What can hang from each mark
Q653: Q28 Q539 Q630 Q672
Q170: Q176 Q630 Q653
Q439: Q653
Q382: Q98
Q98: Q653 Q948
Q176: Q170 Q653
Q539: Q653
Q672: Q176
Q948: Q98

Known rows, with every way that one mark hangs from another
{Q672 {Q176 Q170}}: [ 0.98  0.95 -0.43  1.91 -0.43  2.70  0.19 -0.27  0.76  0.13 -0.14  0.66
 -1.27  0.56  2.20  0.50  1.54 -0.27 -1.64  0.40 -1.11  0.30]
{Q539 {Q653 Q630}}: [ 1.10 -0.63  1.51 -0.52 -0.79  1.41  0.74 -0.47  1.80  2.22 -0.11  0.89
  0.79  0.13  0.31  0.14 -1.05  2.02 -1.24 -0.31 -1.07 -1.32]
{Q539 {Q653 Q28 Q630}}: [ 1.48 -0.96  2.97  0.29 -0.49  2.41  1.55  0.54  3.30  2.54  0.10  1.26
  0.81 -0.25 -0.34  2.06 -2.18  1.70 -1.49 -2.15 -1.11 -2.82]
{Q948 {Q98 {Q653 Q630}}}: [ 1.13 -0.87  2.15  0.56 -0.84  0.70 -0.58 -0.52 -0.55  1.16  1.29 -0.18
  1.25  0.02  0.45  0.02 -1.01 -0.25  0.81 -0.52 -0.31  2.02]
{Q382 {Q98 {Q653 Q28 Q539} Q948}}: [ 0.75 -1.01  3.32 -0.45  0.62  1.43  3.54  0.74  2.08 -0.51  2.20  1.52
  1.50 -1.33  1.62  2.44 -1.87 -2.59 -2.70 -1.56  2.35  0.79]
{Q539 {Q653 Q28 Q630 Q672}}: [ 2.49 -1.14  2.83  0.57 -0.51  1.19  1.76  1.26  3.46  1.40 -0.65  0.33
  0.46  0.55 -1.30  2.76 -1.93  2.02 -1.83 -2.49 -0.57 -3.35]
{Q948 {Q98 {Q653 Q539}}}: [ 0.63 -0.61  1.55  0.04 -0.81 -0.32 -0.21 -0.22  0.58  1.25  1.85 -1.56
  0.83  1.18  1.96  0.27 -0.98 -0.08 -0.89 -0.43  0.45  2.24]
{Q948 {Q98 {Q653 Q28 Q630 Q672}}}: [ 2.62 -1.33  3.43  1.68 -0.64  0.44  0.29  1.22  1.31  0.37  0.87 -0.72
  0.88  0.52 -1.42  2.53 -1.80 -0.09  0.13 -2.66  0.10 -0.09]
{Q170 Q176 Q653}: [ 0.42  0.00  0.49 -0.49 -0.83 -0.52  1.47 -1.08 -0.08  0.07 -1.21 -1.45
  0.01  0.29  1.19 -2.41 -1.02  1.89 -1.18  1.01 -1.44 -3.25]
{Q170 Q176 Q630 {Q653 Q28 Q539}}: [ 1.00  0.86  2.22  0.72  0.34  1.22  3.87  0.97  1.77  0.31 -0.77 -0.47
  1.52  2.65  4.40  0.26 -2.23  1.76 -3.48 -2.01 -2.85 -5.13]
{Q948 Q98}: [ 0.22  0.15  0.02  0.59 -0.92  0.16 -0.78  0.67 -0.18  1.38  0.34 -1.48
 -0.64  0.75  0.78 -0.05  0.11  0.16  0.58 -0.61 -0.10  0.58]
{Q176 {Q653 Q672}}: [ 1.59 -0.03  1.74  0.63  0.11 -0.70  0.39  0.41  0.77 -2.39 -0.73 -1.70
  0.85  1.35 -2.11  0.96  0.59 -0.46 -0.21  0.66 -0.58 -1.88]
{Q653 Q28 Q539 Q630 {Q672 {Q176 Q170}}}: [ 3.32 -0.01  2.68  3.27 -0.37  4.01  2.49  2.42  5.67 -0.01 -1.59  1.43
 -0.19  1.60  2.23  5.84  0.20  0.36 -3.86 -3.58 -0.70 -2.24]
{Q176 {Q170 {Q653 Q672}}}: [ 2.56 -0.80  0.70  0.32 -0.86 -0.36  1.90  0.29  0.54 -0.75 -1.64 -1.27
 -0.24  2.21 -0.06 -1.04  0.43  1.14 -1.71 -0.04 -0.98 -2.54]
{Q539 {Q653 Q28 Q630 {Q672 {Q176 Q170}}}}: [ 3.53 -0.29  2.45  2.38 -1.07  3.77  1.85  0.96  4.34  1.53 -0.77  0.98
 -0.75  1.00  0.83  3.43 -0.26  1.84 -3.49 -2.02 -1.74 -3.01]
{Q539 {Q653 Q28 Q672}}: [ 1.83 -0.77  1.75  0.10 -0.40 -0.27  1.23  0.98  2.59  1.14  0.08 -0.94
 -0.50  0.81 -1.57  1.60 -1.62  1.90 -2.02 -1.48 -0.16 -2.86]
{Q439 {Q653 Q28 {Q672 {Q176 Q170}}}}: [ 2.56  1.31  1.51  3.32  0.52  2.35  2.07  1.13  2.89  0.60 -1.31  0.99
 -1.59  0.92  1.06  3.19 -0.74  1.35 -2.85 -1.58 -0.70 -2.34]
{Q653 Q28 Q539 {Q672 {Q176 Q170}}}: [ 2.58  0.45  1.63  2.81 -0.25  2.51  2.01  2.08  4.65 -0.38 -0.78  0.12
 -1.13  1.71  2.12  4.57  0.33  0.17 -3.97 -2.59 -0.27 -1.79]
{Q176 {Q170 {Q653 Q28 Q539 Q630 Q672}}}: [ 4.01 -1.35  3.90  1.43 -0.86  2.25  4.06  2.23  5.24  0.21 -2.26  0.50
  1.21  2.59  1.07  3.51 -1.21  1.26 -3.56 -3.68 -1.32 -4.51]
{Q98 {Q653 Q28 Q539 Q630 Q672} Q948}: [ 2.93 -2.57  3.70 -0.04  0.23  0.46  3.25  0.33  2.71 -0.52  1.10  1.15
  3.13  0.40  0.67  4.64 -1.94  0.18 -2.90 -3.06  1.55 -1.32]
{Q439 {Q653 Q28 Q539 Q630 Q672}}: [ 2.38 -0.12  3.64  1.72  0.90  1.37  3.22  2.27  5.26  1.01 -1.93  1.65
  1.21  1.17  0.41  5.07 -2.83  1.87 -2.79 -3.93  0.22 -3.32]
{Q170 {Q653 Q630}}: [ 0.96 -0.61  1.40 -0.10 -0.23  1.41  1.44 -0.40  0.83  0.48 -1.17  0.41
  1.43 -0.05  0.57 -0.07 -1.58  1.52 -0.15 -0.72 -0.90 -2.34]
{Q98 {Q653 Q539 Q630 {Q672 Q176}}}: [ 1.93 -0.16  1.58  1.44  0.08  1.22  0.52 -0.29  2.52 -0.98  0.09  0.36
  1.38  0.00  1.51  3.11 -1.15  0.81 -2.30 -0.56  0.64  1.34]
{Q176 {Q653 Q630}}: [ 1.33 -0.27  3.01  0.66  0.10  2.16  0.67  0.09  1.42 -1.01 -0.82  0.64
  1.99  0.42 -0.84  1.39 -0.05 -0.52  0.32 -0.05 -1.58 -1.63]
{Q176 Q170 {Q653 Q539}}: [ 2.14 -0.25  2.95  0.93 -0.51  1.89  1.92  0.54  3.06 -0.77 -0.47 -0.15
  1.16  2.84  1.37  1.25  1.55 -0.92 -2.59 -0.08 -1.97 -1.54]
{Q170 Q176 {Q653 Q28}}: [ 0.63 -0.12  1.95  0.34 -0.61  0.31  2.35 -0.08  1.38  0.47 -0.99 -0.90
  0.02  0.02  0.71 -0.67 -1.96  1.72 -1.68 -0.84 -1.68 -4.73]
{Q948 {Q98 {Q653 Q28 Q539 Q630 Q672}}}: [ 2.80 -1.48  3.97  1.61 -0.74  0.65  1.16  1.69  3.39  0.70  0.76 -0.79
  1.48  1.27  0.14  4.01 -2.03  0.24 -1.71 -3.62  0.30 -0.15]

Rows
[ 3.74 -0.66  4.27  1.79 -0.42  1.45  2.92  2.35  4.72 -1.54 -1.05 -0.52
  0.77  3.27 -0.32  3.75  0.78 -0.93 -3.46 -2.20 -1.51 -3.61]
{Q176 Q170 {Q653 Q28 Q539 Q672}}
[ 0.91 -0.78  2.39  1.12 -0.49  0.06 -0.16  0.06 -0.05  1.37  2.18 -1.03
  0.24 -0.07 -0.22  0.57 -1.86 -0.65  0.36 -1.49  0.01  0.88]
{Q948 {Q98 {Q653 Q28}}}
[ 1.80  0.15  2.07  2.51 -0.54  0.74  0.12  1.01  2.82  0.59  1.50 -1.82
 -0.37  0.56  1.63  3.71 -1.87  0.40 -2.34 -2.32  0.94  0.70]
{Q948 {Q98 {Q653 Q28 Q539 {Q672 Q176}}}}
[ 1.82  0.30  0.47  1.11 -0.75  1.88  0.16 -0.31  2.43  1.17 -0.92  0.04
 -0.24  0.07  0.64  1.81 -0.91  2.75 -2.13 -0.03 -0.43 -1.25]
{Q539 {Q653 Q630 {Q672 Q176}}}
[ 1.90 -1.31  4.17  1.25 -0.65  1.86  1.12  1.20  3.24  1.74  1.51  0.25
  1.53  0.50  1.48  3.25 -2.31 -0.31 -1.15 -3.46 -0.13  0.28]
{Q948 {Q98 {Q653 Q28 Q539 Q630}}}
[ 2.77  1.67  1.30  3.20  0.83  3.13  2.68  2.52  2.88 -0.72 -0.63  0.49
  0.00  3.55  4.41  3.91  0.67  0.04 -4.32 -2.84 -1.85 -2.04]
{Q653 Q28 Q539 {Q672 {Q176 {Q170 Q630}}}}
[ 2.17 -1.02  1.82  0.74 -0.93 -0.52 -0.47  0.12 -0.18 -0.05  0.52 -1.22
  1.16  0.81 -0.77  0.76 -0.66  0.10  0.58 -0.68  0.27  1.32]
{Q948 {Q98 {Q653 Q630 Q672}}}
[ 2.76  1.21  2.20  3.23  0.49  2.74  2.99  1.81  5.01  0.90 -1.50  0.92
 -1.16  1.83  2.64  4.46 -1.00  1.61 -4.61 -2.34 -0.36 -2.50]
{Q439 {Q653 Q28 Q539 {Q672 {Q176 Q170}}}}
[ 4.42 -1.19  5.35  2.21 -0.47  2.93  3.29  2.59  5.66 -1.35 -1.64  0.76
  1.84  3.17 -0.17  4.93  0.57 -0.88 -3.22 -3.24 -1.95 -3.93]
{Q176 Q170 {Q653 Q28 Q539 Q630 Q672}}
[ 1.92  1.64  1.88  2.55  0.58  4.19  3.46  1.10  2.49  0.78 -0.45  0.67
  0.61  2.91  6.04  1.98 -0.95  0.99 -4.27 -2.11 -2.75 -3.43]
{Q672 {Q176 {Q170 Q630 {Q653 Q28 Q539}}}}
[ 0.28 -0.68  1.68 -1.25  0.36  0.64  2.76 -0.13  0.53 -0.76  2.02  1.02
  1.48 -0.89  2.22  0.73 -0.90 -2.22 -2.25  0.27  2.33  2.19]
{Q382 {Q98 {Q653 Q539} Q948}}
[ 1.73  0.32  1.54  2.23 -0.44  3.47  1.84  0.03  2.04  0.72 -0.53  0.40
 -0.79  0.33  2.18  0.99 -0.90  0.84 -2.39 -1.35 -1.53 -2.96]
{Q672 {Q176 {Q170 {Q653 Q28}}}}
[ 3.19  0.92  2.58  1.46  0.35  1.31  2.85  1.78  1.58 -2.39 -0.93 -0.53
  1.96  5.37  2.51  1.44  1.97 -0.71 -3.24 -0.34 -2.98 -2.42]
{Q176 {Q170 Q630} {Q653 Q539 Q672}}
[ 1.83 -0.61  1.63  0.49 -0.18  0.34  1.42  1.63  3.31 -0.53 -1.50  0.34
  1.29  1.45  0.43  3.24 -0.33  0.80 -1.81 -2.03  0.51 -1.04]
{Q653 Q539 Q630 Q672}
[ 2.37 -0.95  2.02  0.43 -0.95  2.44  2.13 -0.21  1.35  0.62 -1.56  0.90
  0.91  1.25  1.29 -0.46  0.05  0.91 -1.15 -0.74 -1.97 -2.41]
{Q176 {Q170 {Q653 Q630}}}
[ 1.32 -0.70  3.27  1.13  0.24  2.59  2.13  2.01  4.46  0.85 -0.51  1.54
  1.41  0.29  1.18  4.57 -1.66  0.31 -1.96 -3.87 -0.15 -1.99]
{Q653 Q28 Q539 Q630}
[ 1.15 -2.08  2.72 -0.62  0.42  0.20  2.60 -0.74  1.51  0.53  2.29  0.78
  2.34  0.09  1.77  2.74 -1.91 -0.19 -2.68 -1.87  1.55 -0.34]
{Q98 {Q653 Q28 Q539} Q948}
[ 1.07  2.04 -0.21  1.32  0.82  1.12  2.09  0.70  1.02 -0.69 -1.24 -1.18
  1.05  2.55  4.64  1.21 -1.32  2.28 -3.18 -0.43 -0.89 -2.14]
{Q170 Q630 {Q653 Q539 {Q672 Q176}}}
[ 2.42 -0.82  3.14  1.34  0.02  1.38  2.09  2.62  4.77 -0.18 -1.22  0.59
  1.11  1.18 -0.12  5.36 -1.36  0.57 -2.25 -4.06  0.21 -2.57]
{Q653 Q28 Q539 Q630 Q672}
[ 1.32  0.00  0.37 -0.27 -1.05 -1.70  1.65 -0.28  0.13 -0.99 -1.90 -2.32
 -0.18  1.20 -0.03 -1.69 -0.85  2.28 -1.61  0.76 -1.10 -3.73]
{Q170 Q176 {Q653 Q672}}
[ 1.97 -0.37  1.87  0.42 -0.79 -0.85  2.47  0.80  1.69 -0.82 -1.60 -1.78
 -0.16  0.84 -0.64  0.02 -1.89  1.98 -1.94 -1.21 -1.07 -5.19]
{Q170 Q176 {Q653 Q28 Q672}}
[ 3.02  0.23  1.03  1.55 -1.30  2.84  0.94 -0.04  2.92  1.17 -1.12  0.67
 -0.65  1.28  1.44  1.60  0.87  2.08 -3.24  0.10 -1.64 -1.58]
{Q539 {Q653 Q630 {Q672 {Q176 Q170}}}}
[ 0.69  0.44  2.75  1.19  1.06  1.30  2.62  1.31  4.05  1.84 -0.77  1.29
  0.50  0.73  1.56  3.19 -2.83  1.47 -2.50 -2.71  0.12 -2.42]
{Q439 {Q653 Q28 Q539}}
[ 1.59  0.43  0.52  1.32 -0.65  2.78  1.89 -0.17  2.74  0.87 -1.09 -0.16
 -0.26  1.38  4.37  0.71 -0.12  1.48 -3.65 -0.09 -1.08 -1.52]
{Q672 {Q176 {Q170 {Q653 Q539}}}}
[ 2.72  1.45  1.08  2.54  0.13  2.89  2.08  1.13  1.76  0.91  0.11  0.16
 -0.62  3.04  2.97  1.56  0.15  1.64 -3.92 -1.14 -2.63 -2.81]
{Q539 {Q653 Q28 {Q672 {Q176 {Q170 Q630}}}}}
[ 2.11  0.32  2.35  2.60  0.19  2.94  1.48  2.21  5.09 -0.12 -1.23  0.94
  0.36  0.17  1.51  6.22 -1.48  0.85 -2.85 -3.51  0.44 -1.89]
{Q653 Q28 Q539 Q630 {Q672 Q176}}
[ 1.71  0.60  4.37  2.93  0.48  4.75  1.73  1.25  5.10 -0.15 -0.61  1.40
  1.67 -0.11  1.71  5.53 -1.29 -0.21 -2.33 -2.52 -1.15 -2.61]
{Q672 {Q176 {Q653 Q28 Q539 Q630}}}
[ 1.00  0.20  1.64 -0.10  0.23 -0.52  1.79  1.40  1.81 -2.19  0.76 -0.26
  0.24  0.15  0.01  1.07 -0.90 -1.99 -1.86  0.01  1.85  2.24]
{Q382 {Q98 {Q653 Q539 Q672}}}
[ 2.53 -0.35  3.15  2.34  0.27  2.07  1.29  0.65  3.98 -0.52  0.53  0.93
  1.32 -0.34  1.07  5.12 -2.11  0.39 -2.73 -2.36  0.57 -0.21]
{Q98 {Q653 Q28 Q539 Q630 {Q672 Q176}}}
